What can hang from each mark
j553: j32 j346
j824: j60 j470
j396: j346
j470: j346
j32: j60 j396
j346: j396 j553
j60: j32 j346

Every row comes from one small tree of marks. Brackets hold a mark, then the marks that hang from it, in the order of their numbers. Every link used is in the known rows. Which tree was each row made from?
Known rows
(j396 (j346 (j553 (j32 j60)))): [ 0.22 -0.88 -2.59 -1.90  0.82  3.76 -2.03  1.28 -1.61 -1.58 -1.55  0.45
 -4.02 -1.42 -0.76  0.49  0.84 -0.27  1.95 -0.21]
(j824 j60): [ 0.76 -2.85 -4.13  0.12 -0.02  3.90 -1.58 -0.94 -1.67 -0.92 -2.41  0.70
 -2.35 -1.78  3.02 -0.35  1.86  0.57  1.75  0.79]
(j824 (j60 j346) j470): [ 0.06 -2.08 -4.41 -1.29  0.17  5.89 -0.52 -2.09 -2.07 -1.91 -3.81  0.62
 -0.97 -2.64  2.22 -0.88  2.25  1.05  1.19  0.49]
(j553 j346): [ 0.96 -1.18 -5.40 -2.03 -1.35  3.28  0.37  0.98 -2.18 -0.30 -2.29  2.36
 -2.30 -2.91  1.52 -0.40  0.37 -0.16  2.13  0.22]
(j396 (j346 j553)): [ 1.08 -1.38 -5.71 -4.03  0.64  5.14 -1.82  0.47 -1.36 -0.91 -1.47  0.21
 -2.80 -2.30  0.28 -0.08  1.54 -0.10  1.12 -0.29]
(j346 j396 j553): [ 0.77 -1.70 -6.19 -5.96  0.63  3.74 -1.00 -3.47 -1.39 -1.03 -0.05  0.11
  2.38 -0.77  3.58 -0.76  1.01  0.83  0.66  1.23]
(j824 (j60 j32) j470): [ 0.12 -3.51 -3.40  0.51 -0.28  4.34 -1.30 -0.93  1.86 -1.64 -1.55  0.61
 -0.08 -0.71  2.30  0.62  1.42  2.10  0.88  1.24]
(j346 j396 (j553 j32)): [-0.05 -1.22 -5.75 -4.36  0.50  1.54 -1.02 -2.46 -1.12 -1.48 -0.05  1.03
  1.53 -0.49  2.40 -0.16  0.90  0.47  1.17  1.46]
(j553 (j32 j60) (j346 j396)): [ 0.00 -0.94 -1.51 -2.08 -0.54  1.41 -0.48 -2.03 -2.82 -1.42 -1.51  3.00
 -1.72 -0.86  0.68 -0.67 -1.34 -0.52  2.35  0.78]
(j470 (j346 j396 (j553 (j32 j60)))): [ 0.14 -1.59 -3.39 -6.13  0.87  3.27 -0.03 -2.41 -1.47 -2.09 -1.11 -0.01
 -0.12 -0.35  2.93 -0.75  0.72 -0.49  1.20  0.61]
(j60 (j32 j396) j346): [-0.51 -0.85 -6.33 -2.05 -3.22  1.60 -0.98 -0.73  0.77 -1.52 -1.47  0.90
 -5.17 -2.75 -2.47 -1.25 -0.07  1.17  1.80 -0.10]
(j553 j32): [ 0.14 -1.30 -5.26  0.40 -0.67  1.16 -0.52  1.50  0.67 -1.50 -1.78  2.57
 -3.17 -2.12 -0.12  0.66  1.39  1.03  2.33  0.57]
(j60 (j32 j396)): [ 0.32 -1.98 -5.38 -1.05 -3.24  1.16 -1.49  0.51  3.81 -1.33 -0.68  1.02
 -3.35 -1.84 -1.11 -0.01  0.27  1.86  1.53  0.70]
(j346 j553): [ 0.56 -1.42 -6.32 -2.80  0.49  3.84 -0.37  0.70 -1.27 -0.68 -0.95 -0.03
  0.55 -1.83  2.92  0.25  1.74  0.80  1.60  0.58]
(j553 (j346 j396)): [ 1.00 -1.53 -5.34 -4.55 -1.09  3.29 -0.12 -2.69 -2.48 -0.56 -1.46  2.45
 -0.40 -1.85  1.93 -1.37 -0.35 -0.22  1.34  0.91]
(j553 j32 j346): [ 0.10 -0.79 -4.85 -0.60 -1.51  0.78  0.63  2.12 -1.53 -0.77 -2.24  3.29
 -3.22 -2.43  0.19  0.37  0.19 -0.42  2.53  0.47]
(j32 (j60 (j346 j553))): [-0.21 -0.28 -3.53 -2.37  0.73  5.39 -0.65 -1.18 -4.79 -1.14 -2.11 -0.37
 -2.17 -1.95  1.32 -0.81  0.49  0.49  2.48 -0.61]
(j824 j60 (j470 j346)): [ 1.05 -3.65 -3.85 -2.81  0.42  6.04  0.10 -0.63  0.72 -2.01 -3.73  0.05
 -0.38 -1.99  3.92 -0.46  2.89  0.67  0.57  0.76]

Which tree is each row?
[-0.87 -0.91 -7.02 -5.76 -0.32  3.15 -1.22 -4.47 -3.10 -1.20  0.34  0.10
 -0.38 -0.54  0.63 -1.27 -0.48  1.11  0.94  0.39] -> (j60 j32 (j346 j396 j553))
[ 0.66 -1.98 -4.80 -2.16 -2.84  2.04 -2.62  0.57  3.62 -1.52 -0.94  0.96
 -5.77 -2.32 -3.37 -0.29  0.13  0.93  1.23  0.07] -> (j60 (j32 (j396 j346)))
[ 0.32 -2.19 -5.46 -6.73  0.76  4.20  0.85 -1.66  1.82 -2.63 -1.62  0.55
  3.19 -1.16  2.92 -0.16  2.13  0.67  0.05  1.31] -> (j824 (j470 (j346 j396 (j553 j32))))
[ 0.27 -2.00 -5.57 -4.12  0.43  4.25  1.60  1.55  2.15 -2.18 -2.49  0.35
  1.39 -1.85  2.84  0.58  2.71  0.74  0.79  0.75] -> (j824 (j470 (j346 (j553 j32))))
[ 0.24 -0.64 -4.51 -1.19 -3.35 -0.53  0.52  2.37  1.02 -1.36 -2.51  2.85
 -3.25 -3.11 -1.13 -0.25  0.07 -0.77  2.34  1.02] -> (j553 (j32 j396) j346)
[-0.92 -0.58 -6.51 -3.81 -2.34  1.95 -0.81 -0.41 -0.32 -1.27 -0.80 -0.53
 -2.45 -1.97 -1.18 -0.81  0.08  0.86  1.50  0.20] -> (j60 (j32 j396) (j346 j553))
[ 0.14 -0.76 -3.01 -3.39  0.18  4.99 -1.39 -4.76 -4.30 -1.59 -2.08  1.08
 -3.00 -1.67  0.63 -1.80 -0.21  0.81  2.13 -0.33] -> (j32 (j60 (j346 j396)))
[-0.80  0.13 -6.71 -2.41 -0.02  2.35  0.31  0.19 -3.68 -1.33 -1.91  0.82
 -2.47 -2.34  0.09 -0.37  1.32  0.18  2.18 -0.08] -> (j60 (j346 (j553 j32)))
[ 0.26 -1.82 -5.12 -3.62 -2.14  2.18 -2.26  0.66  2.74 -1.38 -0.37 -0.22
 -3.64 -1.64 -1.92 -0.02  0.33  0.60  1.00  0.34] -> (j60 (j32 (j396 (j346 j553))))
[-0.16 -1.17 -2.76 -3.52  1.08  2.22 -1.30 -2.85 -1.90 -1.69 -0.18  0.57
  1.04  0.22  2.52 -0.14  0.08  0.52  1.65  1.16] -> (j346 j396 (j553 (j32 j60)))
[-0.28 -0.81 -2.46 -1.32 -0.86  1.02 -0.94  1.55  0.85 -1.85 -1.32  0.03
 -0.56 -1.55  0.78  0.47  0.83  0.42  2.34  0.97] -> (j346 (j553 (j32 j60 j396)))
[ 0.44 -1.10 -1.22 -0.41 -1.69  1.59 -2.33  1.19  1.64 -2.41 -2.46  1.58
 -6.57 -2.38 -3.07 -0.04  0.47 -0.10  2.34  0.17] -> (j553 (j32 j60 (j396 j346)))
[ 0.68 -3.33 -4.10 -3.96  1.17  6.15  0.52 -0.47 -0.36 -1.84 -3.03 -1.17
  1.95 -1.48  5.29 -0.17  3.07  0.26  0.33  1.14] -> (j824 j60 (j470 (j346 j553)))
[-0.92 -0.70 -7.04 -2.91 -0.47  3.19 -0.45 -0.69 -2.65 -0.77 -0.47  0.00
 -2.36 -1.36  0.10 -0.33  0.11  1.07  1.69 -0.22] -> (j60 j32 (j346 j553))
[ 0.65 -1.09 -4.36 -1.30 -2.28  0.78 -1.85  1.70  2.85 -2.13 -2.48  1.89
 -6.09 -3.01 -3.14 -0.19  1.29 -0.20  1.73  0.43] -> (j553 (j32 (j396 j346)))
[-0.17 -0.09 -3.03 -3.34 -1.10  3.77 -0.82 -0.79 -2.21 -1.70 -2.44 -0.73
 -2.72 -2.59  0.12 -1.32  0.41  0.20  2.24 -0.16] -> (j32 (j60 (j346 j553)) j396)
[ 0.22 -3.03 -3.67  0.34 -2.36  1.41 -2.18 -0.49  1.58 -1.32 -1.23  0.26
 -3.10 -1.42  0.89 -0.32  0.70  0.97  1.40  1.16] -> (j824 (j60 (j32 j396)))
[-0.08 -0.56 -7.08 -6.32  0.22  4.28 -0.48 -4.47 -4.72 -1.19 -1.19  0.16
  0.03 -1.78  1.97 -1.72  0.82  0.32  1.09  0.28] -> (j60 (j346 j396 j553))
[ 0.45 -3.93 -3.27 -2.85 -1.87  3.66 -0.51 -0.24  4.27 -2.39 -2.55 -0.39
 -1.13 -1.52  1.86 -0.31  1.83  0.91  0.24  1.21] -> (j824 (j60 (j32 j396)) (j470 j346))
[ 0.12 -1.33 -3.01 -4.07 -0.89  1.95  0.40  1.53  0.95 -2.08 -2.17 -0.46
 -1.96 -1.73  1.37 -0.31  1.31 -0.51  1.86  0.30] -> (j470 (j346 (j553 (j32 j60 j396))))
[-0.18 -1.93 -4.93 -2.80  1.00  5.90 -0.20 -1.75 -3.11 -1.69 -3.13 -0.68
  1.37 -2.03  3.41 -0.50  2.49  0.72  0.85  0.84] -> (j824 (j60 (j346 j553)) j470)
